What can hang from each mark:
q_639: q_207 q_723 q_772 q_918
q_624: q_918
q_791: q_207
q_772: q_207 q_639 q_918
q_723: q_772 q_788
q_207: q_639
q_918: q_639 q_791

Known rows, with every way that one mark hangs from another:
q_723[q_772[q_207 q_918] q_788]: [-0.38  3.99  1.79  3.15  2.22  0.74 -1.01  3.55 -4.01  1.50  0.09 -2.94
 -2.35 -2.30 -4.72  3.16 -0.80 -0.99  2.14  5.22 -1.45  0.64]
q_723[q_772[q_207[q_639] q_918] q_788]: [-0.12  3.46  2.01  2.73  2.43  1.77 -0.32  2.63 -6.78  1.28  0.28 -1.07
 -1.10 -2.27 -4.51  2.67 -2.09 -1.54  3.39  5.74 -1.47  1.55]
q_624[q_918[q_639]]: [ 0.03 -0.66 -0.31 -1.57  0.38  0.93 -1.64  1.47 -0.52  0.65  0.90  4.47
  2.80 -0.10  4.41  1.67 -1.71 -1.26  1.23  5.78  0.26  0.46]
q_639[q_723[q_788] q_772]: [-1.96  0.66  1.76  2.50  1.90 -2.30  5.42  1.41 -5.84 -0.55 -0.21  4.92
  1.91  0.22 -7.09  2.66 -0.14 -0.37 -1.82  0.70  0.73  1.71]
q_624[q_918[q_791[q_207[q_639[q_723]]]]]: [ 0.70 -3.24  0.56 -0.80  0.41 -1.78  1.48 -1.79 -6.37 -1.02  1.43  2.45
  4.05 -0.72  7.60  1.32 -2.94 -2.71  3.09  0.94 -0.25 -0.34]
q_918[q_639[q_207 q_723] q_791]: [-0.67 -3.61  0.30 -3.00  0.13 -0.75  7.39 -1.82 -0.03 -1.30  0.47  5.12
  1.03  0.49  2.65  2.43 -0.15 -2.51  3.26 -0.07  2.17  0.51]
q_772[q_207]: [ 0.69  0.40  0.32  0.09  0.28 -0.47 -0.45  2.32  0.21 -0.07  0.09 -6.07
  0.07 -0.17  0.93  0.67 -0.92 -1.13  2.74  1.56 -2.43  0.08]
q_791[q_207[q_639[q_723[q_788] q_918]]]: [ 1.52 -1.19  0.73  0.12  0.54 -2.08  0.78 -2.91 -5.09 -0.28  0.35  2.28
  0.17  0.85  0.78  0.47 -1.05 -2.61  3.46 -1.55 -0.11  1.08]
q_624[q_918[q_639 q_791[q_207]]]: [ 0.62 -2.84  0.00 -2.45  0.94 -0.20 -0.47 -0.88 -0.93 -0.21  1.24  2.72
  2.34 -0.45  8.77  1.50 -2.24 -3.13  4.34  4.70  1.07 -1.19]
q_772[q_207 q_639 q_918]: [ 1.45  2.21  1.61 -0.82  0.95  1.16 -4.23  2.93  0.28 -0.78  0.44 -8.71
  3.68 -0.99  3.46  5.38 -0.55 -2.63  3.48 -0.85 -4.06 -1.09]
q_772[q_207[q_639[q_723 q_918]]]: [ 1.09 -0.39  0.48 -0.54  0.02 -1.44  2.55  0.11 -3.84 -0.68  0.09 -1.88
  2.00  0.42  0.32  1.36 -2.00 -2.31  3.89  0.43 -2.98  1.70]
q_723[q_772[q_639] q_788]: [-0.63  4.68  2.30  3.08  2.64  0.80 -2.11 -0.59 -5.88 -0.15 -0.38  3.06
 -3.00 -1.31 -6.47  1.66  0.09 -0.71 -0.64  0.43 -0.66 -1.27]
q_639[q_723 q_918]: [ 0.32 -0.16 -0.21  0.00 -0.74 -3.38  3.26 -1.79 -1.11 -0.59 -0.36  2.78
  0.49  0.87 -1.43  1.86  0.56 -0.76 -0.74 -2.74 -0.73  0.81]
q_918[q_639]: [ 0.06 -0.70 -0.42 -2.07  0.44  1.80  0.78 -0.13  3.15  0.67  0.08  3.84
 -0.22  0.42  1.37  0.68 -0.72 -1.45  1.92  4.36  1.69  0.03]
q_772[q_207[q_639] q_918]: [ 1.12 -0.14  0.77 -0.93  0.46  1.74 -0.57  2.98 -2.08  0.32  0.75 -5.80
  3.75 -1.09  3.06  3.15 -2.26 -2.16  5.03  3.20 -2.56  1.81]
q_723[q_772[q_207 q_639[q_918[q_791]]]]: [ 0.53  2.55  1.47  0.68  1.67 -1.34 -0.44 -1.46 -3.28 -1.59 -0.54 -1.90
 -1.28 -1.17 -1.55  1.47 -0.31 -2.18  3.37 -0.58 -3.68 -2.02]
q_918[q_639 q_791]: [-0.33 -2.10 -0.01 -3.19  1.02  1.48  3.52 -1.76  2.50 -0.44  0.13  3.45
 -0.22 -0.32  4.36  1.10 -1.40 -2.70  3.81  4.09  2.81 -1.59]
q_207[q_639]: [ 0.33 -0.92  0.35 -0.75  0.26  1.47  1.23 -1.30 -4.13 -0.33  0.26  2.85
  1.94  0.03  0.43 -0.52 -1.87 -0.89  1.93  0.78 -0.08  1.41]
q_723[q_772[q_639 q_918[q_791]]]: [-0.21  1.84  1.63  0.62  1.63  0.89  0.03 -1.46 -3.06 -0.88  0.10  1.04
  0.67 -2.31  0.06  3.06 -0.33 -1.66  1.42 -0.42 -1.21 -1.98]
q_918[q_639[q_772] q_791[q_207]]: [-0.40 -3.55  0.62 -2.55  2.32 -0.42  4.24 -2.11  0.74 -1.04  0.20  3.71
  1.14  0.21  3.62  0.63 -0.95 -3.63  5.72  3.80  2.29 -1.14]
q_772[q_918[q_791[q_207[q_639]]]]: [ 0.96 -2.30  0.61 -1.62  0.61  0.69  0.80 -1.22 -1.40 -0.30  0.88 -2.29
  2.56 -1.24  6.35  2.43 -1.38 -2.74  4.75  0.43  0.66 -0.29]
q_624[q_918[q_639[q_772] q_791]]: [-1.07 -1.96  0.44 -2.00  1.75  0.07  2.10  0.82 -2.46 -0.75  0.74  5.71
  4.38 -0.53  4.33  2.07 -1.93 -2.07  2.60  6.26  1.04 -0.03]
q_639[q_207 q_723 q_772]: [-1.83 -2.05  1.05  0.89  0.28 -3.73  7.21  0.99 -5.78 -1.90  0.04  4.89
  4.13  1.33 -6.21  2.06  1.85  0.56 -0.75 -4.24 -1.22  3.70]
q_639[q_207 q_723 q_918]: [ 0.11 -1.08 -0.10 -0.57 -1.31 -4.40  3.82 -1.05 -2.75 -1.50 -0.23  2.78
  1.20  1.72 -2.91  2.18  2.61  0.06  0.16 -6.41 -1.53  2.98]
q_918[q_791[q_207]]: [ 0.73 -2.67  0.41 -1.12  0.69 -1.35  1.50 -2.90 -0.49 -1.07  0.41 -2.23
 -0.62 -0.45  5.36 -0.26 -0.69 -2.41  3.88 -1.22  0.95 -2.17]

Rows:
[-1.23 -0.37  0.85 -0.01  1.55 -0.57  1.95  2.23 -4.24  0.33  0.79  7.79
  4.04  0.00 -0.11  3.32 -1.76 -1.39  0.03  6.08  0.76  1.47]
q_624[q_918[q_639[q_723[q_788] q_772]]]
[-0.19 -1.88 -0.05 -1.44 -0.42 -0.87  1.40  1.30 -2.70 -0.09  1.16  6.14
  3.80  0.51  3.14  2.94 -0.78 -1.01  0.82  2.30 -0.18  2.11]
q_624[q_918[q_639[q_207 q_723]]]
[-0.46 -0.53  0.98 -0.37  0.37 -4.24  5.10 -1.19 -5.11 -1.89 -0.24  2.49
 -0.51  1.02 -3.18  3.41  2.11 -1.14  1.26 -5.41  0.38  1.79]
q_639[q_207 q_723[q_788] q_918[q_791]]
[ 1.41 -2.79  0.46 -0.05 -0.17 -1.30  1.86 -3.18 -4.15 -0.32  0.79  2.04
  1.51  0.45  2.92 -0.31 -1.81 -2.42  3.18 -1.67 -0.35  0.68]
q_791[q_207[q_639[q_723]]]
[-1.77  0.81  1.86  2.28  1.85 -1.49  4.83  2.74 -5.07  0.07  0.18  3.35
  3.60 -0.51 -5.56  4.92 -0.08 -0.69 -1.27  1.52  0.66  2.24]
q_639[q_723[q_788] q_772[q_918]]
[ 1.44 -1.73  0.32  0.50  0.08 -2.37  2.08 -4.20 -5.28 -0.40  0.27  3.67
  0.03  0.29  0.50 -0.63 -1.16 -2.34  3.50 -1.52 -1.10  0.94]
q_791[q_207[q_639[q_723[q_772] q_918]]]
[-0.49  3.77  1.67  3.46  2.26 -0.04 -0.21  2.06 -5.05  0.86 -0.25 -1.26
 -4.00 -1.56 -6.24  0.78 -0.83 -0.69  1.58  4.48 -1.38  0.11]
q_723[q_772[q_207] q_788]
[ 0.81  1.38  0.96 -0.44  0.11 -2.17 -0.33 -2.47 -1.76 -1.81 -0.37  1.86
  1.77  0.80 -0.43  3.18  0.72 -1.79 -0.62 -5.56 -2.05 -1.11]
q_772[q_639[q_723 q_918]]
[ 0.57 -0.56  0.91  0.25  0.88 -4.06  3.29 -2.97 -3.33 -0.94 -0.17  1.28
 -1.63  0.33  0.33  2.53  0.08 -2.81  2.11 -2.44  1.05 -0.74]
q_639[q_723[q_788] q_918[q_791[q_207]]]
[ 0.43 -1.58  0.64 -2.47  0.68  0.59  4.00  2.02  2.47  0.13  0.78 -3.84
  2.59 -1.30  5.89  5.51 -2.20 -3.98  5.57  4.80 -0.27 -0.35]
q_772[q_207 q_918[q_639[q_723] q_791]]
[ 0.54 -2.94  0.90  0.29  0.77 -1.89  3.41 -2.53 -5.85 -0.88  0.56  3.48
  3.05  0.63  0.41 -0.23 -1.54 -2.19  3.06 -0.94 -0.49  1.43]
q_791[q_207[q_639[q_723 q_772]]]
[-0.18 -1.86 -0.03 -2.48  0.89  0.68  0.54  0.12 -1.01 -0.29  0.98  3.93
  2.80 -0.70  6.83  1.97 -2.21 -2.27  2.67  5.37  1.30 -0.77]
q_624[q_918[q_639 q_791]]
[ 1.45  0.39  1.02 -1.80  1.10 -1.68 -2.60 -3.71 -0.78 -2.32 -0.31 -1.42
  0.58  0.48  3.41  1.83  0.80 -2.83  3.07 -5.27 -1.47 -2.82]
q_772[q_639[q_918[q_791[q_207]]]]
[-0.65 -1.22  0.49 -0.58  1.06 -1.12  2.32  2.87 -2.82 -0.05  0.91  4.53
  5.06  0.03  1.97  3.05 -2.25 -2.00  1.70  6.25 -1.13  1.53]
q_624[q_918[q_639[q_723 q_772[q_207]]]]
[ 0.76 -0.92  0.76 -0.11  0.08 -0.40  3.13  0.78 -4.15 -0.47  0.46 -2.24
  2.22 -0.04  0.86  1.20 -2.74 -2.16  3.45  1.20 -2.51  1.43]
q_772[q_207[q_639[q_723]]]
[-0.92  2.05  1.46  3.26  0.90 -0.84  3.51  0.27 -5.04  0.98  0.27  3.86
 -1.02 -1.63 -4.98  3.57 -0.67 -0.53 -1.55  1.60  0.46  0.88]
q_639[q_723[q_772[q_918] q_788]]
[ 1.29 -0.25  1.22 -1.17  0.56 -3.09  0.64 -4.35 -2.10 -2.49 -0.10  0.42
  1.42  0.54  3.03  3.05  0.33 -3.29  1.91 -6.45 -1.46 -2.49]
q_772[q_639[q_723 q_918[q_791[q_207]]]]
[ 0.64 -2.32  0.80 -0.09  1.17 -0.80  0.87 -1.91 -4.78 -0.70  0.40  1.88
  2.45  0.53  0.74 -1.26 -1.23 -1.92  4.01  0.05 -0.49  1.26]
q_791[q_207[q_639[q_772]]]
[ 0.28  0.37  0.81  0.18  0.54 -0.97  2.95 -1.79 -6.51 -0.39 -0.08  5.22
  0.92  0.60 -2.89  1.68 -1.37 -1.62  1.06 -0.48  0.18  2.20]
q_207[q_639[q_723[q_788] q_918]]
[ 1.10 -1.37 -0.08 -1.59  0.47 -2.80  0.19 -3.09  0.13 -1.21 -0.34 -1.60
 -0.93  0.39  3.48  0.13  0.64 -2.08  3.84 -2.30  0.04 -1.27]
q_639[q_918[q_791[q_207]]]
[-0.21  0.85  0.09  1.65 -0.24 -3.52  4.32 -2.61 -3.27 -0.31 -0.55  5.47
 -1.27 -0.21 -4.53  1.02  0.42 -0.41 -1.03 -1.31 -1.21  0.74]
q_639[q_723[q_772] q_918]
[ 0.89 -2.30  0.08 -0.92 -0.19 -4.51  4.34 -4.01 -1.39 -1.41 -0.09  0.87
  0.05  0.49  2.86  1.59  0.04 -2.66  2.38 -3.70  0.06 -0.85]
q_639[q_723 q_918[q_791[q_207]]]
[-0.53 -2.82  0.18 -2.60  0.58  0.04  6.82 -2.33  1.47 -0.59  0.32  5.49
  0.45 -0.22  3.87  2.24 -1.78 -3.20  2.63  2.76  2.80 -1.27]
q_918[q_639[q_723] q_791]
[-0.32 -1.62  0.64 -0.82  1.90 -3.74  2.72 -2.15 -2.39 -2.03 -0.64  1.10
  1.61  0.66 -0.52  0.21  1.08 -1.79  3.70 -1.07 -0.22 -0.07]
q_639[q_772 q_918[q_791[q_207]]]
[-1.65 -1.86  1.20 -0.86  1.32 -1.38  4.13  2.13 -3.69 -1.93  0.18  0.72
  4.82  0.01 -2.19  3.17  2.16 -0.09  2.38 -2.17 -0.55  2.81]
q_639[q_207 q_772[q_918[q_791]]]
[-1.44 -0.92  0.99 -0.10  0.84 -1.15  2.46  3.14 -3.25 -1.20  0.16  0.81
  4.85  0.43 -4.07  3.00  2.49  0.87  1.22 -1.89 -1.27  3.86]
q_639[q_207 q_772[q_918]]
[-0.93  3.69  1.55  3.08  2.00  1.20 -0.56  1.59 -4.44  1.53  0.04  1.81
 -2.48 -2.20 -5.58  2.59 -0.12 -0.02 -0.18  4.01  0.52  0.66]
q_723[q_772[q_918] q_788]
[-0.47 -0.64  0.36 -1.08  1.46  0.03 -0.34  3.28 -1.83  0.04  0.75  2.90
  4.45 -0.02  2.40  2.18 -1.86 -1.56  2.56  7.18 -1.17  1.28]
q_624[q_918[q_639[q_772[q_207]]]]
[ 0.02  2.35  1.10  0.86  0.88 -1.47 -1.09 -2.23 -4.32 -1.57 -0.58  3.21
 -0.95 -0.03 -4.79  0.88  2.07 -0.07  0.69 -4.21 -2.87  0.11]
q_723[q_772[q_639[q_207 q_918]]]
[ 0.33 -1.86  1.46  1.10  1.49 -1.66  2.81 -1.63 -6.91 -0.48  0.49  3.30
  2.03  0.59 -1.25  0.44 -1.52 -2.29  2.91 -0.14  0.07  1.54]
q_791[q_207[q_639[q_723[q_788] q_772]]]
[ 0.21  0.00  1.38 -0.31 -0.21 -1.68  1.00 -1.24 -3.67 -2.24  0.26  1.49
  2.71  0.95 -1.10  3.30  1.44 -0.91 -0.45 -7.67 -2.16  0.30]
q_772[q_639[q_207 q_723]]
[ 0.65  1.44  1.19  0.71  1.55 -1.58 -0.93 -4.01 -3.41 -1.51 -0.42  1.85
 -1.78 -0.84 -0.80  0.50  0.42 -1.98  2.36 -2.59 -1.84 -2.39]
q_723[q_772[q_639[q_918[q_791[q_207]]]]]
[ 0.71 -1.78  1.16 -1.43  0.54  0.34  4.36  1.09 -3.53 -0.67  0.95 -4.60
  4.32 -1.54  5.19  4.41 -3.20 -3.51  5.53  1.97 -1.70  0.76]
q_772[q_207[q_639[q_723]] q_918[q_791]]
[-0.73  0.56  0.78  1.06  0.99  0.47  2.42 -0.75 -2.25  0.22  0.17  1.49
 -0.45 -2.44 -0.39  1.65 -0.53 -0.77  1.39  2.29 -0.01 -0.60]
q_723[q_772[q_918[q_791]]]
